What can hang from each mark:
K_989: K_193 K_233 K_963
K_769: K_68
K_963: K_68 K_989
K_308: K_68 K_92
K_193: K_92 K_989
K_92: K_193 K_233 K_308
K_90: K_92
K_68: K_90 K_308 K_769 K_963
K_233: K_92 K_989

Each row was made from one small tree. The marks that hang from a mark follow it in brackets, in the order of their numbers. Every link used is in the known rows. Write each row's tree.
In the rows, zero is written as 128.
Known rows:
K_68{K_90{K_92} K_308 K_769 K_963}: [146 114 107 122 135 122 114 142 133 122 150 134 133 128 135 135 153 99 116 132 138 177 97 132 153 144 127 122]
K_90{K_92{K_193 K_233{K_989} K_308{K_68}}}: [139 113 129 135 128 148 107 125 135 131 108 131 131 146 126 144 135 140 131 130 116 192 103 136 148 134 154 133]
K_963{K_989{K_233{K_92}}}: [128 125 130 130 130 131 119 122 114 133 111 126 123 133 131 131 116 114 148 128 122 139 132 136 126 126 135 128]
K_68{K_90 K_308 K_769 K_963}: [144 120 109 115 137 114 120 141 132 118 142 132 132 139 136 132 159 92 114 130 129 167 109 133 153 143 126 122]
K_92{K_193 K_233{K_989} K_308{K_68{K_90 K_963}}}: [150 121 125 111 134 136 110 132 134 120 114 134 133 148 129 140 159 106 132 126 102 202 97 134 160 135 152 131]
K_769{K_68{K_308 K_963}}: [141 134 115 108 135 117 126 137 137 125 131 131 131 149 132 139 140 111 117 129 120 156 130 129 131 131 131 123]
K_308{K_68{K_769}}: [142 123 118 140 125 120 127 124 127 125 117 128 127 151 130 142 135 129 113 125 129 140 125 129 146 134 132 130]
K_92{K_193{K_989} K_233 K_308}: [131 124 133 121 127 148 108 128 133 124 115 122 129 174 125 127 148 119 144 132 109 173 121 150 127 136 139 131]
K_90{K_92{K_193{K_989}}}: [128 118 130 129 121 143 119 127 128 133 136 122 128 138 130 129 132 131 144 133 132 153 121 137 112 138 133 132]
K_193{K_92{K_233} K_989{K_963}}: [127 118 133 122 127 142 110 125 121 121 132 122 120 165 128 128 125 102 149 131 123 170 120 140 118 134 114 133]
K_68{K_90{K_92} K_769 K_963{K_989}}: [145 116 115 127 135 121 113 133 124 122 153 132 133 122 133 133 149 110 136 128 139 159 101 128 151 140 126 127]
K_308{K_68{K_90{K_92{K_233{K_989}}} K_769 K_963}}: [151 114 117 130 133 128 116 129 130 118 133 138 128 124 134 145 138 105 125 125 128 191 85 113 177 139 138 131]
K_193{K_989{K_233{K_92{K_308{K_68{K_90}}}} K_963}}: [144 118 125 126 132 129 94 126 113 125 105 128 119 163 128 140 139 101 141 126 120 190 118 147 128 133 139 129]
K_193{K_92{K_233}}: [128 121 128 128 126 144 124 126 125 124 112 133 127 151 126 133 126 107 133 132 120 156 118 135 131 126 124 130]
K_308{K_92{K_233{K_989}}}: [131 115 137 124 130 134 124 123 129 129 126 121 127 139 129 130 114 113 132 126 123 168 113 125 149 131 141 132]
K_90{K_92{K_193 K_233 K_308}}: [133 120 126 133 124 158 104 134 136 131 110 132 134 155 124 133 146 122 139 133 118 175 109 145 137 133 143 128]
K_233{K_92 K_989}: [128 123 132 125 134 126 134 120 122 135 127 118 129 110 127 128 99 135 133 130 126 146 123 116 124 134 131 129]
K_769{K_68{K_90}}: [140 132 117 120 131 120 127 130 131 125 122 138 127 139 124 140 142 110 121 128 123 137 130 118 138 126 132 127]
K_233{K_92{K_308{K_68}}}: [141 122 125 136 130 131 117 123 122 133 101 127 135 150 123 143 128 144 122 129 122 162 125 140 124 132 141 128]
K_308{K_68{K_90{K_92} K_769 K_963}}: [153 116 111 133 127 124 119 133 126 122 135 138 130 125 133 146 152 110 119 126 136 171 98 124 157 137 132 128]
K_68{K_90 K_308 K_963}: [139 124 117 110 138 116 120 141 133 121 142 135 132 126 134 129 154 99 122 131 125 165 111 133 142 135 129 123]
K_989{K_193{K_92{K_308{K_68{K_769 K_963}}}} K_233}: [154 116 114 120 126 140 109 132 117 123 99 134 121 185 133 145 150 86 125 131 114 180 114 156 126 127 139 128]
K_233{K_92{K_308}}: [133 123 127 129 133 135 118 128 123 133 110 124 136 139 122 131 123 133 130 131 125 154 125 139 117 134 133 125]
K_308{K_68}: [136 125 126 136 125 124 129 124 127 128 116 131 127 136 129 139 133 137 121 125 127 137 127 130 134 125 138 131]
K_963{K_68{K_90 K_308} K_989{K_193 K_233}}: [139 117 118 121 135 120 106 130 125 129 125 137 119 172 134 136 154 87 139 134 117 147 139 145 149 116 152 124]

Write each row's tree:
[140 123 112 129 137 117 111 130 131 125 142 118 129 174 131 137 137 114 120 131 132 152 134 132 155 131 126 122] | K_989{K_963{K_68{K_308 K_769}}}
[128 122 132 120 136 126 120 124 120 134 135 115 127 120 128 126 100 125 140 127 127 150 124 116 119 136 126 128] | K_233{K_92 K_989{K_963}}
[130 128 127 124 120 146 124 128 121 137 94 125 124 145 131 131 126 100 141 129 112 150 130 139 118 129 137 127] | K_989{K_233{K_92{K_193}}}
[146 117 127 124 134 136 106 125 122 120 113 135 134 172 128 145 148 122 138 129 114 191 110 150 141 129 138 132] | K_193{K_92{K_233 K_308{K_68{K_963{K_989}}}}}
[147 114 122 140 120 132 120 123 128 125 102 126 128 176 130 145 135 106 116 122 125 173 113 139 160 133 143 132] | K_308{K_68{K_769} K_92{K_233}}
[144 114 120 140 121 145 102 124 124 128 108 128 123 181 132 144 149 122 131 130 126 188 113 154 136 139 147 132] | K_90{K_92{K_193{K_989{K_233}} K_308{K_68{K_769}}}}
[128 118 132 128 126 149 119 127 134 133 123 127 128 124 130 131 122 123 141 131 122 167 108 124 143 134 141 132] | K_90{K_92{K_193 K_233{K_989}}}
[139 112 117 129 131 121 121 131 131 129 130 119 132 168 132 134 133 106 109 131 136 167 120 146 142 142 135 125] | K_68{K_308{K_92} K_769}
[140 123 115 128 130 127 120 131 132 130 129 141 128 128 124 144 138 117 123 130 133 146 121 118 138 126 134 127] | K_769{K_68{K_90{K_92}}}
[134 127 125 123 125 148 112 130 122 135 91 126 129 161 127 132 133 107 140 130 110 168 127 151 117 130 142 126] | K_989{K_233{K_92{K_193 K_308}}}
[146 113 117 139 128 140 112 123 125 121 96 132 131 189 124 148 141 117 116 131 119 187 110 150 149 134 133 130] | K_193{K_92{K_233 K_308{K_68{K_769}}}}
[141 115 114 132 131 125 111 125 118 135 110 122 122 185 135 140 129 94 139 135 119 149 144 146 141 125 145 123] | K_963{K_68{K_308 K_769} K_989{K_193 K_233{K_92}}}
[151 108 121 129 119 128 119 124 124 128 119 120 129 177 133 144 156 101 121 126 128 185 115 148 141 144 148 135] | K_308{K_68{K_90 K_769} K_92{K_193{K_989}}}
[146 117 127 115 134 130 118 127 121 133 111 124 131 138 129 138 123 125 133 128 112 171 116 133 115 133 149 128] | K_233{K_92{K_308{K_68{K_963}}} K_989{K_193}}
[134 111 130 111 132 137 105 133 135 131 125 114 129 168 134 129 131 94 134 129 114 195 114 142 142 140 147 129] | K_68{K_308{K_92{K_193 K_233{K_989{K_963}}}}}
[140 119 127 108 133 140 102 133 115 126 116 133 123 172 132 131 146 91 151 134 114 165 121 159 110 123 138 128] | K_68{K_963{K_989{K_193{K_92{K_308}} K_233}}}
[128 121 131 125 122 148 102 131 122 131 133 123 116 150 134 128 134 101 155 129 127 164 120 142 117 133 131 131] | K_90{K_92{K_193{K_989{K_233 K_963}}}}
[138 118 129 133 136 127 120 118 122 133 108 122 133 136 124 140 113 152 123 128 122 171 118 129 129 134 146 130] | K_233{K_92{K_308{K_68}} K_989}
[135 117 125 117 130 147 97 134 118 129 104 131 117 181 128 130 136 84 142 133 116 161 127 157 104 123 132 126] | K_989{K_193{K_92{K_308}} K_233 K_963}
[144 110 119 118 138 133 105 123 122 129 132 117 126 192 125 137 124 114 131 137 125 167 127 136 129 130 132 128] | K_233{K_989{K_193{K_92{K_308}} K_963{K_68{K_769}}}}
[143 114 121 114 127 139 115 130 120 121 125 128 126 173 134 132 140 82 144 131 116 159 118 144 130 131 127 130] | K_68{K_769 K_963{K_989{K_193{K_92{K_233}}}}}
